What can hang from each mark
seda: bigin
modobit: dema fivere kopipuz
famavuk: leliz
dema: modobit
fivere: leliz modobit paku
kopipuz: bigin modobit
paku: fivere gutovur
gutovur: paku
bigin: kopipuz seda
leliz: fivere

Each row was made from one small tree. The marks that hang from a mark follow it in brackets, in alphabetical order. Every link used is in the known rows. Write each row's tree.
Known rows
kopipuz(bigin(seda) modobit(dema fivere(leliz paku))): [ 0.94  0.67 -0.21  0.88  1.60  1.43  0.55  2.96  0.13 -1.64  0.36  1.54
  0.80 -1.19  0.67 -0.10  0.29  1.19 -0.65 -2.88 -1.58 -1.02]
seda(bigin(kopipuz(modobit(fivere(paku))))): [ 1.03 -0.43  2.71 -0.29 -0.06  2.54  1.08 -2.68  3.76  1.81  2.82 -0.18
  1.37 -1.76 -1.78 -3.67  0.36 -2.05 -0.15 -0.40 -0.88 -0.75]
paku(fivere(leliz modobit(dema kopipuz(bigin))) gutovur): [ 1.01 -1.49  0.58 -1.03  0.50  0.02  0.88  2.21 -0.87 -1.14  2.18  2.67
  1.39 -0.65 -2.16  2.35  0.18  2.17  0.17 -1.29  0.31 -2.51]
gutovur(paku): [ 0.46  1.03  5.99 -0.49 -0.68  2.08  0.16 -2.55 -2.15  0.55  0.00 -0.98
  0.36  0.11 -0.68  0.43  3.55 -2.17  0.22  1.31 -0.21  2.31]
leliz(fivere(modobit(kopipuz) paku(gutovur))): [ 4.31 -2.21  1.36  0.09 -0.18  1.24  3.07 -2.01  2.02  0.51  3.02 -0.77
  0.76 -0.93  0.45  0.28  1.09 -0.65  1.73  2.35 -0.84 -0.80]
seda(bigin(kopipuz)): [ 0.76 -0.19  3.98 -1.41 -1.92  2.51  0.49 -2.95 -0.13  2.19  1.13 -1.62
  1.38 -0.88 -3.14 -2.39  1.39 -2.91 -0.95  0.39 -0.38  0.67]
gutovur(paku(fivere(leliz modobit(kopipuz(bigin))))): [-2.19 -0.25  2.45 -2.23  1.80  1.55  0.76 -0.48  1.34  0.71  2.20  1.54
 -2.19  0.56 -1.29  1.44  0.76  0.60 -1.59 -0.15  0.50  0.57]
leliz(fivere(modobit paku(gutovur))): [ 4.48 -0.95  2.56  0.29 -0.62  2.55  2.83 -1.20  1.26 -0.87  2.63 -1.43
  0.33 -0.56 -0.30 -0.46  1.42 -1.47  1.67  1.27 -1.58 -0.46]
gutovur(paku(fivere(leliz modobit(dema kopipuz)))): [-0.07 -0.94  2.09  0.64  1.50  1.48  2.07  0.98  0.39 -0.37  1.98  2.08
 -2.04  1.06 -1.02  2.54  1.03  0.41  0.23 -0.02  1.50  1.70]
bigin(kopipuz(modobit(dema fivere(leliz paku))) seda): [ 1.26 -1.29 -0.73  1.25  1.70  2.34  1.20  1.28  0.72  0.76  0.84  1.11
  0.10 -1.03  1.24  0.74  0.66 -0.68 -0.34 -2.74  0.09  0.55]
paku(fivere(leliz modobit(kopipuz)) gutovur): [ 2.21 -2.03  1.94 -1.57  0.13  1.51  1.72  0.52  0.32  0.67  2.56  1.57
 -0.38 -0.05 -1.81  2.75  1.08  0.49  0.78  0.00  2.97 -0.42]
paku(fivere(modobit(dema)) gutovur): [ 2.24 -1.12  4.51  0.94 -0.77  1.30  1.68  1.46 -1.88 -1.47  2.01  0.88
  2.14 -0.13 -3.38  0.94  2.17 -0.40  1.52 -0.66  0.13 -1.11]
kopipuz(bigin): [ 0.60  0.67  4.39 -0.97 -1.25  1.94 -0.45 -1.36 -1.86 -0.67 -0.49 -1.38
  2.09 -0.92 -1.64 -0.67  1.66 -0.35 -0.54 -0.01 -0.92 -0.17]
fivere(leliz modobit(kopipuz) paku): [ 3.82 -1.42 -0.14  0.24 -1.12  2.92  3.56 -0.60  1.59 -0.32  2.90  0.53
 -1.47 -0.21  1.09  2.01  0.25  0.16  0.57  0.73  1.00  1.44]
seda(bigin(kopipuz(modobit(dema fivere(paku))))): [ 1.37 -0.48  2.04  1.44 -0.23  1.99  1.39 -0.89  2.76  0.40  2.63  0.87
  2.33 -1.67 -1.96 -3.33  0.15 -1.47  0.36 -1.08 -1.54 -1.31]
dema(modobit(fivere(leliz paku(gutovur)) kopipuz(bigin))): [ 1.67 -1.57 -0.20 -0.89  1.22 -0.99  0.35 -0.07 -0.05  0.43  0.78  0.81
  2.17 -2.10 -0.22  0.72  2.59  0.90  0.33  0.78  2.67 -1.53]
fivere(leliz): [ 2.53  0.21  2.62 -0.52 -1.19  3.76  0.66  0.17 -1.34 -0.59 -0.52 -0.98
 -0.47  0.11 -0.73  1.49  1.56 -0.39  0.30 -0.37  2.16  2.04]
famavuk(leliz): [ 2.05  0.09  3.48 -0.58 -1.20  3.14  1.41  0.50 -2.89 -0.61 -0.25 -2.81
  0.53 -0.85 -1.61  1.47  2.36 -1.75 -0.13 -1.69  1.05  2.18]
dema(modobit(fivere(leliz) kopipuz(bigin))): [ 0.19 -1.87 -0.32  0.55  2.11  0.16 -1.01  0.15  0.95  0.38 -1.19 -0.32
  0.48 -1.59 -0.67 -0.36  1.85  0.50 -0.36  0.40  3.91  0.88]
dema(modobit(kopipuz(bigin(seda)))): [-1.12 -1.61  3.36  0.20  1.66 -1.47 -0.45 -1.82 -2.13  0.86 -0.92 -1.69
  1.39 -0.57 -0.39 -1.08  3.24 -2.16 -2.37  0.00  1.28  0.92]
kopipuz(bigin modobit): [-0.23  0.39  4.83 -0.10  0.53  2.32 -1.10 -1.41 -0.21 -1.70  0.73  0.00
  1.79 -0.80 -1.06 -1.66  0.65 -1.03 -0.83 -1.57 -0.81 -1.13]

Write each row's tree
[ 4.97 -0.63  1.32 -1.00 -1.66  3.03  2.61  0.34 -0.23 -0.96  3.41  0.99
 -0.07 -0.61  0.08  2.30  1.38 -0.49  1.20 -0.02  0.06 -0.19] -> fivere(leliz modobit paku(gutovur))
[ 4.85  0.17  0.39  0.31 -1.50  1.57  1.74  2.48 -1.92 -1.18  0.43  1.34
  2.71 -1.56 -0.35  2.29  2.26  1.64  2.65  0.10  0.53 -0.96] -> modobit(dema fivere(leliz paku(gutovur)))
[ 0.52 -1.52  1.95 -0.39 -0.23 -0.31  0.50 -1.12 -0.14  1.17  1.36 -0.11
  0.45 -0.92 -0.38  0.05  1.28 -1.32 -1.72  0.32 -2.03  0.21] -> fivere(modobit(kopipuz(bigin(seda))))
[ 0.32 -0.51  2.36  0.29 -0.58 -1.25 -0.01  0.34 -3.18  0.12 -0.89 -0.29
  2.93 -0.99 -0.25  0.68  1.70  0.29 -1.32 -0.42 -1.96 -0.44] -> modobit(dema kopipuz(bigin(seda)))
[ 3.96 -0.71  0.51  2.32 -0.76  3.37  1.63  2.22 -0.23 -2.41  1.35  0.68
 -0.62  0.03 -0.54  1.76  0.45 -0.48  1.39 -1.01  0.52  1.71] -> fivere(leliz modobit(dema))
[ 1.56 -1.08 -0.25  1.19  1.11  0.04  3.01  0.34  1.19 -0.74  1.47 -0.91
  0.37 -0.46  0.95 -0.70 -0.20  0.31 -0.98  0.13 -3.96 -0.53] -> leliz(fivere(modobit(dema kopipuz(bigin(seda))) paku))
[ 0.94 -2.19  2.09  2.49  0.99  2.38 -0.86 -0.61  0.93  0.46  0.13  0.69
  2.47 -1.47 -1.00 -0.79  0.96 -1.33  1.25 -1.37  0.45  0.04] -> bigin(kopipuz(modobit(dema fivere)))
[ 1.61 -1.55  1.34  1.86 -0.92  0.21  0.77 -0.12 -0.27 -1.23  1.63  0.80
  2.27 -1.16 -0.88  0.17  0.24  0.29  0.32  0.36 -2.08 -0.80] -> fivere(modobit(dema kopipuz(bigin)))
[ 0.84 -1.06  2.10  1.89  0.45  1.76 -0.62 -0.88  2.41  0.81  1.33  0.73
  2.39 -1.64 -2.88 -3.35  0.17 -2.21  0.19 -1.21 -0.70 -0.85] -> seda(bigin(kopipuz(modobit(dema fivere))))
[ 1.97 -1.34  0.80 -1.43  0.77 -0.63  2.16 -1.27  0.96  1.11  2.55 -0.65
  0.81 -1.26  0.87 -0.18  0.95 -0.45 -0.69  0.97 -3.59 -1.88] -> leliz(fivere(modobit(kopipuz(bigin(seda))) paku(gutovur)))
[ 2.92 -1.61 -0.27  0.41  0.73  1.99  0.44  0.64  0.34  0.30  2.05  2.65
  2.23 -1.82  0.37  1.56  0.69  0.04  1.51 -1.79  0.55 -1.69] -> bigin(kopipuz(modobit(dema fivere(leliz paku(gutovur)))))
[-1.75 -0.34  1.59 -0.45  2.02  0.81  0.98  1.28  0.32 -0.77  2.07  2.32
 -1.15  0.62 -1.45  1.95  0.43  1.27 -1.01 -0.74 -0.39  0.01] -> gutovur(paku(fivere(leliz modobit(dema kopipuz(bigin)))))
[ 4.59  0.05  1.23 -1.32 -1.41  2.15  1.44  0.89 -0.78  0.26  0.61  0.37
  1.76 -1.80 -0.29  2.01  2.49  1.02  2.14  0.64  1.45 -0.37] -> modobit(fivere(leliz paku(gutovur)))
[ 1.73 -1.66  0.14  2.27  0.85  0.75  1.00 -0.08  1.80 -1.46  0.76 -0.63
  0.66 -0.80 -0.47 -1.04 -0.77  0.57  0.21  0.71 -2.17 -0.50] -> leliz(fivere(modobit(dema kopipuz(bigin))))
[ 1.86 -2.57  0.12  1.67  1.77  0.95  0.01 -0.17  1.05  0.78 -1.20 -0.62
 -0.37 -0.81 -0.29  0.44  2.44 -0.66  0.94  1.01  5.62  2.52] -> dema(modobit(fivere(leliz) kopipuz))
[ 1.45  0.11  4.29 -2.53 -0.28  2.53  0.81  0.98 -2.47 -0.18  0.24 -0.02
  0.74  0.16 -2.67  2.28  2.32  0.44  0.45 -1.08  3.40 -0.11] -> paku(fivere(leliz) gutovur)
[ 1.85 -0.38 -0.28  0.87  0.40  3.03  1.34  0.56  3.04  0.16  2.56  1.25
  0.62 -1.26 -1.26 -1.95 -0.95 -0.49  0.05 -1.78 -0.25 -0.76] -> seda(bigin(kopipuz(modobit(dema fivere(leliz paku)))))
[ 0.74 -0.63  2.43  0.64 -1.17  0.01 -0.02 -0.54 -2.33 -1.06 -0.44  0.08
  3.48 -1.26 -0.77  0.40  1.07  1.07  0.02  0.22 -1.16 -1.10] -> modobit(dema kopipuz(bigin))
[ 0.36 -1.41  1.56 -2.84  0.58  0.89  0.59  0.63  0.09  0.19  2.55  1.72
  0.37 -0.63 -2.26  2.03  0.27  1.31 -0.33 -0.63  0.96 -2.07] -> paku(fivere(leliz modobit(kopipuz(bigin))) gutovur)
[ 3.49 -0.82  1.07  0.25  0.73  1.22  1.07  0.55 -0.56 -0.26  0.51 -0.12
  1.04 -1.28 -0.44  0.68  3.78 -0.82  1.56  0.44  3.78  0.55] -> dema(modobit(fivere(leliz paku(gutovur))))
[-0.40  0.26  3.87  1.22  1.09  0.67 -0.78  0.61 -2.23 -2.17  0.16  0.49
  2.38 -0.40 -0.56 -0.84  1.15 -0.90 -1.68 -2.90 -2.52 -0.98] -> kopipuz(bigin(seda) modobit(dema))
[ 4.62 -2.29  0.52  1.79 -0.27  0.56  3.48 -0.41  0.80 -1.03  2.67  0.28
  1.77 -0.91  0.40  0.67  0.69 -0.01  2.32  1.67 -1.71 -1.26] -> leliz(fivere(modobit(dema kopipuz) paku(gutovur)))
[ 1.36 -0.73  2.70 -0.31  0.26  4.17  2.16  1.27  1.00 -0.86  1.44 -0.41
 -2.25  0.93 -2.49  1.17  0.35 -0.19  0.12 -1.30  2.75  2.02] -> paku(fivere(leliz modobit))
[ 1.47  0.50 -0.06  1.23  1.00  2.59  0.49  2.31  1.17 -2.87  0.83  1.76
  1.33 -1.37  0.15 -0.14 -0.60  2.13  0.64 -2.43 -0.66 -1.64] -> kopipuz(bigin modobit(dema fivere(leliz paku)))
[ 4.37 -1.61 -0.81  1.90 -1.11  2.18  3.83  1.10  0.71 -1.67  2.79  1.37
 -0.47 -0.30  1.01  2.32 -0.13  0.85  1.35  0.04  0.36  0.76] -> fivere(leliz modobit(dema kopipuz) paku)
[ 0.11 -1.09 -0.75 -0.20  2.24 -0.64  1.15  0.38  0.29  0.96 -0.60 -0.63
  0.01 -1.22  0.85 -0.01  2.35  0.09 -1.58 -0.25  2.09  0.91] -> dema(modobit(fivere(leliz paku) kopipuz(bigin(seda))))
[ 2.09 -0.69 -1.31  0.28 -0.20  0.25  2.73  1.76 -0.42 -0.93  2.18  1.42
 -0.31 -0.51  1.43  1.81 -0.10  1.04 -1.24 -1.22 -2.35 -0.12] -> fivere(leliz modobit(dema kopipuz(bigin(seda))) paku)
[-0.17 -0.33  3.16 -1.45 -0.53 -0.67 -0.24 -1.53 -2.38  1.43 -0.60 -1.08
  1.76 -1.15 -0.11  0.27  2.10 -0.48 -2.04  0.14 -1.26 -0.04] -> modobit(kopipuz(bigin(seda)))
